Known rows, with every step that occurs:
pamot -> mopu -> mebig -> pelum -> nuki: [ 0.84 -2.62  0.39 -1.87  0.77  0.52  0.28  0.99 -0.08 -0.72  1.64 -1.58
  0.08  0.61  0.66  1.60  3.01 -5.87 -1.46  2.31 -1.22 -0.90]
nuki -> pelum -> mopu -> mebig: [-0.42  0.55 -0.04 -2.14  1.19  0.83  0.22  0.63 -0.10 -0.80  1.14 -2.51
 -0.26  0.38  0.45  0.66  1.81 -5.61 -0.63  1.98 -0.99  0.49]
mebig -> mopu -> molu -> pamot -> remod: [ 0.18 -3.38  0.04 -2.31 -0.27  0.56  0.53  0.25  0.88 -0.65  2.64  0.53
  0.48  0.22 -0.38 -1.99  2.26 -1.05 -0.87  0.35 -0.91 -1.57]
remod -> pamot -> molu -> mopu -> mebig: [ 0.91 -1.41  0.36 -2.15 -0.67  0.57 -1.12  1.22  0.53 -0.40  1.44 -1.26
 -0.56 -0.19  0.22  0.36  3.20 -1.21  0.54  1.48 -0.68  0.47]
remod -> pamot -> molu: [-1.66 -0.37  0.07 -2.44 -0.38  0.37 -1.26  1.20  0.82 -0.29  1.00  0.15
  0.27 -0.82  0.44  0.44  2.73 -1.50  0.37  0.59 -0.72  0.26]
molu -> mopu -> mebig: [ 0.69 -1.36  0.17 -2.03 -0.21  0.52 -0.14  1.75  0.15 -1.01  2.01 -1.28
 -0.58  1.44  0.36  0.48  3.47 -1.27 -0.58  1.60 -0.77  0.20]
mebig -> pelum -> nuki: [-1.48 -0.85  0.36 -2.19  1.09  0.37 -0.33  1.53  0.43 -0.67  1.28 -0.47
  0.13  0.32  0.67  1.29  3.18 -6.22 -0.52  1.52 -1.28 -0.74]
nuki -> pelum -> mebig -> mopu -> molu: [-0.73 -2.99 -0.26 -3.70  0.43  0.90 -0.26  0.28  0.51 -1.64  2.11 -1.41
 -0.16  0.08 -0.03  1.55  1.97 -5.48 -0.77  1.88 -0.90 -0.14]
nuki -> pelum -> mebig -> mopu -> molu -> pamot -> remod: [-0.43 -3.02 -0.38 -3.70  0.28  0.85  0.87  1.11  1.11 -0.45  3.07 -0.24
  0.26  0.31 -0.25 -0.91  2.95 -5.45 -0.89  1.96 -1.10 -0.23]
remod -> pamot -> molu -> mopu: [-1.39 -1.10  0.10 -2.45 -0.68  0.42 -1.14  2.00  0.95 -0.51  1.50 -0.57
 -0.60 -0.05  0.23  0.79  3.87 -1.40  0.56  0.66 -0.66 -0.15]
pelum -> mopu: [-1.79  0.63  0.10 -2.31  0.51  0.59  0.56  1.48  0.35 -0.91  1.13 -1.41
 -0.27  0.44  0.47  0.25  2.05 -2.80 -0.57  0.96 -0.85 -0.41]
mopu -> nuki -> pelum: [-6.07 -0.62 -0.67 -2.48  0.53  0.59 -0.82  1.77  0.67 -1.16  1.53 -1.10
  0.37  0.98  0.22  0.66  2.27 -4.28 -0.87  1.50 -1.14  0.58]
nuki -> pelum -> mopu -> remod -> pamot: [-2.94  0.16 -0.18 -2.66  1.03  0.83 -1.28  1.10 -0.09  3.20  1.29 -3.32
  0.02  0.31  0.45  0.52  1.71 -5.78  1.38  1.23 -1.18  0.42]
pamot -> molu -> mopu -> mebig: [ 1.01 -1.53  0.03 -2.01 -0.65  0.53  0.43  1.75  0.20 -1.39  1.22 -0.49
 -0.57 -0.11  0.24 -0.21  3.25 -1.18 -1.45  1.53 -0.64  0.13]
molu -> mopu -> remod: [-1.79 -1.79 -0.24 -2.52 -0.31  0.51  0.02  2.73 -0.19  2.00  1.97 -1.40
 -0.34  1.39  0.30 -0.41  3.51 -1.30 -0.59  0.89 -0.99 -0.21]
nuki -> pelum -> mopu -> molu -> pamot: [-1.27  0.36 -0.26 -2.80  0.72  0.78  0.48 -0.51  0.11 -1.98  2.22 -2.07
  0.65  0.00 -0.15  0.86  3.00 -5.79 -0.26  0.97 -0.95  0.32]
mebig -> mopu -> nuki: [-4.50 -3.51 -0.08 -2.08 -0.06  0.63 -0.43  2.19  0.84 -1.24  1.43 -0.65
 -0.20  0.91  0.02  0.25  0.79 -0.93 -0.52  1.06 -1.01 -1.49]
pamot -> mopu -> molu: [-0.74 -2.15 -0.15 -2.40 -0.46  0.54  0.10 -0.57  0.05 -2.00  2.09 -1.09
  0.60  0.39  0.02  0.62  2.73 -1.28 -1.95  0.55 -0.69 -0.51]
pamot -> remod: [-1.88 -0.18 -0.19 -2.22  0.10  0.33  0.25  1.98  0.93  0.48  1.59  0.76
  0.16  0.70  0.47 -2.26  2.71 -1.34 -1.51  0.78 -0.88 -0.33]
molu -> mopu -> mebig -> pelum: [ 1.45 -1.88  0.19 -1.53  0.36  0.40 -0.37  1.94  0.35 -0.83  2.10 -1.46
 -0.64  1.46  0.55  0.80  3.83 -4.52 -0.09  0.86 -0.74 -0.54]
mopu -> mebig: [ 0.46 -0.60  0.16 -1.96  0.08  0.46 -0.27  0.92 -0.01 -0.78  1.50 -0.68
  0.27  0.70  0.50  0.06  2.30 -1.30 -0.72  1.49 -0.80  0.56]
molu -> pamot -> remod: [-1.55 -0.24 -0.22 -2.42 -0.09  0.31  0.81  2.51  1.03  0.32  2.55  1.18
  0.66  1.05  0.32 -1.98  4.00 -1.41 -0.87  0.78 -0.99 -0.11]
molu -> pamot: [-1.55 -0.38 -0.18 -2.53 -0.22  0.34  0.25  2.35  0.60 -1.12  2.45  0.46
  0.78  1.18  0.38  0.77  4.22 -1.53 -0.05  0.73 -0.91  0.16]
mebig -> mopu: [-1.27 -2.86  0.08 -2.05  0.10  0.56 -0.31  1.98  0.63 -0.96  1.60  0.03
 -0.30  0.82  0.31  1.01  2.00 -1.14 -0.31  0.44 -0.80 -1.72]
pamot -> molu -> mopu -> nuki: [-4.61 -1.79 -0.37 -2.36 -0.76  0.51  0.32  2.74  0.87 -1.73  1.15 -0.49
 -0.54  0.13 -0.07 -0.60  2.81 -1.19 -1.61  1.34 -0.86 -0.20]

Rows:
[-0.42 -0.71 -0.17 -2.50 -0.25  0.40  0.58  0.03  0.68 -0.62  2.60  0.51
  1.08  0.18 -0.19 -2.50  3.22 -1.40 -1.17  0.58 -0.88  0.14] : mopu -> molu -> pamot -> remod
[-4.61 -1.70 -0.11 -2.48 -0.82  0.52 -1.24  2.17  1.16 -0.74  1.39 -1.25
 -0.46  0.07 -0.14  0.05  2.73 -1.28  0.34  1.28 -0.85  0.13] : remod -> pamot -> molu -> mopu -> nuki
[-1.01  0.13  0.06 -1.85  1.11  0.50  0.29  1.76  0.59 -0.70  1.21 -1.55
 -0.33  0.54  0.68  0.55  2.41 -6.03 -0.11  0.27 -0.81 -1.14] : mebig -> pelum -> mopu
[-4.14 -3.41 -0.12 -3.37 -0.17  0.78  0.29  3.14  1.14 -1.06  1.76 -0.91
 -0.57  0.99  0.12  0.38  1.11 -2.30 -0.60  2.53 -1.07 -0.40] : pelum -> mebig -> mopu -> nuki
[-5.12 -2.31 -0.42 -2.33 -0.42  0.57  0.22  2.20  0.62 -1.32  1.88 -1.07
  0.30  1.38  0.21  0.39  2.33 -1.17 -1.78  1.38 -0.96 -0.47] : pamot -> mopu -> nuki
[ 0.42 -0.45  0.10 -2.18  0.72  0.53  0.64 -0.17  0.34 -1.82  2.16 -1.79
  0.57  0.06  0.05  0.28  2.90 -6.06  0.21  0.07 -0.81 -0.72] : mebig -> pelum -> mopu -> molu -> pamot
[-5.58 -1.46 -0.48 -2.66 -0.12  0.69 -1.66  2.12  1.12 -0.75  1.51 -1.70
 -0.39  0.17 -0.08  0.97  3.17 -4.32  0.41  1.44 -1.01  0.41] : remod -> pamot -> molu -> mopu -> nuki -> pelum
[-1.28  0.43 -0.30 -2.63  0.84  0.74  1.05 -0.35  0.59 -0.59  2.25 -1.32
  0.58 -0.09 -0.26 -1.86  2.74 -5.69 -1.05  1.05 -1.04  0.04] : nuki -> pelum -> mopu -> molu -> pamot -> remod
[-0.38 -0.79 -0.12 -2.69 -0.35  0.37 -0.01 -0.21  0.17 -1.98  2.54 -0.24
  1.14  0.31 -0.09  0.19  3.46 -1.49 -0.39  0.51 -0.80  0.42] : mopu -> molu -> pamot
[-4.25 -0.49 -0.08 -1.87  0.92  0.55  0.23  1.95  0.82 -0.96  1.03 -2.20
 -0.18  0.66  0.32 -0.23  1.25 -5.82 -0.27  0.89 -1.02 -0.85] : mebig -> pelum -> mopu -> nuki
[-2.53  0.07 -0.52 -3.79  0.61  0.67  0.08  2.56  0.71 -0.71  2.00 -0.76
 -0.08  0.86  0.58  1.55  3.70 -5.87 -0.76  2.31 -0.99  1.34] : nuki -> pelum -> mebig
[-0.40 -3.14 -0.30 -3.84  0.19  0.83  0.32  0.90  0.62 -1.85  3.03 -0.97
  0.37  0.43 -0.15  1.87  3.22 -5.61 -0.12  1.92 -1.00  0.01] : nuki -> pelum -> mebig -> mopu -> molu -> pamot
[ 0.56 -3.31 -0.03 -3.58 -0.34  0.75  1.31  1.22  1.17 -0.46  2.95  0.18
  0.22  0.22 -0.23 -1.82  2.55 -2.41 -0.92  1.77 -0.88 -0.53] : pelum -> mebig -> mopu -> molu -> pamot -> remod
[-5.58 -1.53 -0.71 -2.53 -0.17  0.69 -0.08  2.59  0.89 -1.71  1.32 -0.92
 -0.45  0.15 -0.05  0.29  3.23 -4.20 -1.56  1.58 -1.02  0.17] : pamot -> molu -> mopu -> nuki -> pelum
[-5.81 -2.19 -0.81 -2.72  0.00  0.63  0.31  2.63  0.74 -1.55  2.89 -1.11
  0.84  1.78  0.06  1.55  4.03 -4.27 -1.06  1.58 -1.21 -0.02] : molu -> pamot -> mopu -> nuki -> pelum
[-2.11 -3.31 -0.24 -3.75  0.48  0.95 -1.43  2.52  0.37  3.32  2.13 -2.18
 -0.31  0.75  0.41  1.48  1.93 -5.49  1.54  2.10 -1.17  0.12] : nuki -> pelum -> mebig -> mopu -> remod -> pamot
[-5.80 -1.35 -0.60 -2.50  0.26  0.63 -0.70  2.60  0.77 -1.39  2.07 -1.74
 -0.45  1.73 -0.01  0.97  3.48 -4.31 -0.68  1.61 -1.14  0.21] : molu -> mopu -> nuki -> pelum
[-0.90 -2.83  0.03 -3.39 -0.02  0.71  0.44  2.95  0.92 -0.74  1.94 -0.32
 -0.62  0.84  0.42  1.14  2.31 -2.53 -0.42  1.91 -0.83 -0.66] : pelum -> mebig -> mopu
[-5.24 -1.34 -0.49 -3.92 -0.27  0.84 -0.92  3.01  1.38 -0.51  1.81 -2.02
 -0.74  0.23  0.05  1.11  3.46 -5.61  0.27  2.92 -1.02  1.50] : remod -> pamot -> molu -> mopu -> nuki -> pelum -> mebig
[-5.44 -1.30 -0.64 -3.88  0.16  0.81  0.08  3.52  1.03 -1.16  2.37 -2.05
 -0.82  1.77  0.11  1.14  3.74 -5.67 -0.77  3.07 -1.13  1.23] : molu -> mopu -> nuki -> pelum -> mebig
[-1.38 -1.17 -0.17 -2.38 -0.62  0.44  0.45  2.54  0.67 -1.50  1.31  0.17
 -0.61 -0.01  0.26  0.13  3.98 -1.37 -1.46  0.71 -0.65 -0.44] : pamot -> molu -> mopu
[-2.79  0.88 -0.27 -2.42  1.13  0.74  0.19  1.40  0.38 -0.92  1.23 -1.79
 -0.26  0.50  0.43  1.11  2.54 -5.79 -0.55  1.19 -0.96 -0.08] : nuki -> pelum -> mopu
[-5.75 -2.04 -0.78 -3.84  0.06  0.82  0.58  3.00  0.86 -1.13  2.35 -1.84
  0.01  1.49  0.30  1.47  3.09 -5.54 -1.85  3.03 -1.09  0.91] : pamot -> mopu -> nuki -> pelum -> mebig
[-1.80 -1.75  0.04 -2.55 -0.30  0.54 -1.58  2.22  0.11  2.99  2.16 -2.13
 -0.31  1.33  0.31  0.27  3.39 -1.40  1.37  0.84 -0.95  0.11] : molu -> mopu -> remod -> pamot
[ 1.69 -1.97  0.03 -1.58 -0.04  0.45  0.22  1.96  0.51 -1.11  1.34 -0.66
 -0.62 -0.03  0.47  0.08  3.64 -4.39 -0.98  0.74 -0.64 -0.55] : pamot -> molu -> mopu -> mebig -> pelum
[-1.60 -1.79 -0.26 -2.55 -0.50  0.46  0.88  2.55  0.54 -1.28  2.96  0.02
  0.72  1.61  0.41  1.42  4.76 -1.39 -0.96  0.75 -0.83 -0.60] : molu -> pamot -> mopu
[ 0.46 -0.27  0.03 -2.07  0.78  0.51  1.20  0.00  0.85 -0.41  2.19 -1.04
  0.51 -0.08 -0.01 -2.48  2.63 -5.89 -0.56  0.09 -0.90 -1.01] : mebig -> pelum -> mopu -> molu -> pamot -> remod
[ 1.08 -1.96  0.58 -1.86  0.81  0.48 -0.19  1.55  0.12 -0.77  1.72 -1.81
 -0.72  0.94  0.45  1.28  3.69 -5.99 -0.44  2.39 -1.23 -0.54] : molu -> mopu -> mebig -> pelum -> nuki
[-0.12 -3.34  0.14 -2.21 -0.12  0.60 -0.57 -0.52  0.22 -1.89  1.64 -0.68
  0.11  0.00 -0.18  0.51  1.24 -1.13 -0.68  0.22 -0.71 -1.46] : mebig -> mopu -> molu
[-2.10 -3.34 -0.55 -3.63  0.50  0.92  0.20  3.05  0.13  2.37  1.91 -1.49
 -0.31  0.78  0.44  0.82  2.07 -5.38 -0.45  2.18 -1.20 -0.16] : nuki -> pelum -> mebig -> mopu -> remod
[-1.53 -1.97 -0.36 -2.49 -0.69  0.47  0.63  2.77 -0.10  1.65  1.20 -0.55
 -0.36 -0.15  0.28 -1.16  3.29 -1.19 -1.47  0.84 -0.91 -0.23] : pamot -> molu -> mopu -> remod
[ 1.31 -2.01  0.74 -1.99  0.40  0.56 -1.14  1.04  0.43 -0.16  1.16 -1.68
 -0.69 -0.65  0.40  1.23  3.39 -5.96  0.67  2.26 -1.13 -0.30] : remod -> pamot -> molu -> mopu -> mebig -> pelum -> nuki
[-1.76 -2.63 -0.44 -2.72 -0.55  0.48  1.04  2.85 -0.21  1.82  2.83 -0.72
  0.91  1.44  0.40  0.15  4.02 -1.29 -0.98  0.80 -1.05 -0.36] : molu -> pamot -> mopu -> remod
[-2.69  0.06 -0.28 -2.69  0.68  0.84 -0.61  1.15 -0.03  2.85  0.58 -2.49
  0.00 -1.22  0.38 -0.18  1.50 -5.59  0.49  1.13 -1.06  0.34] : nuki -> pelum -> mopu -> remod -> pamot -> molu
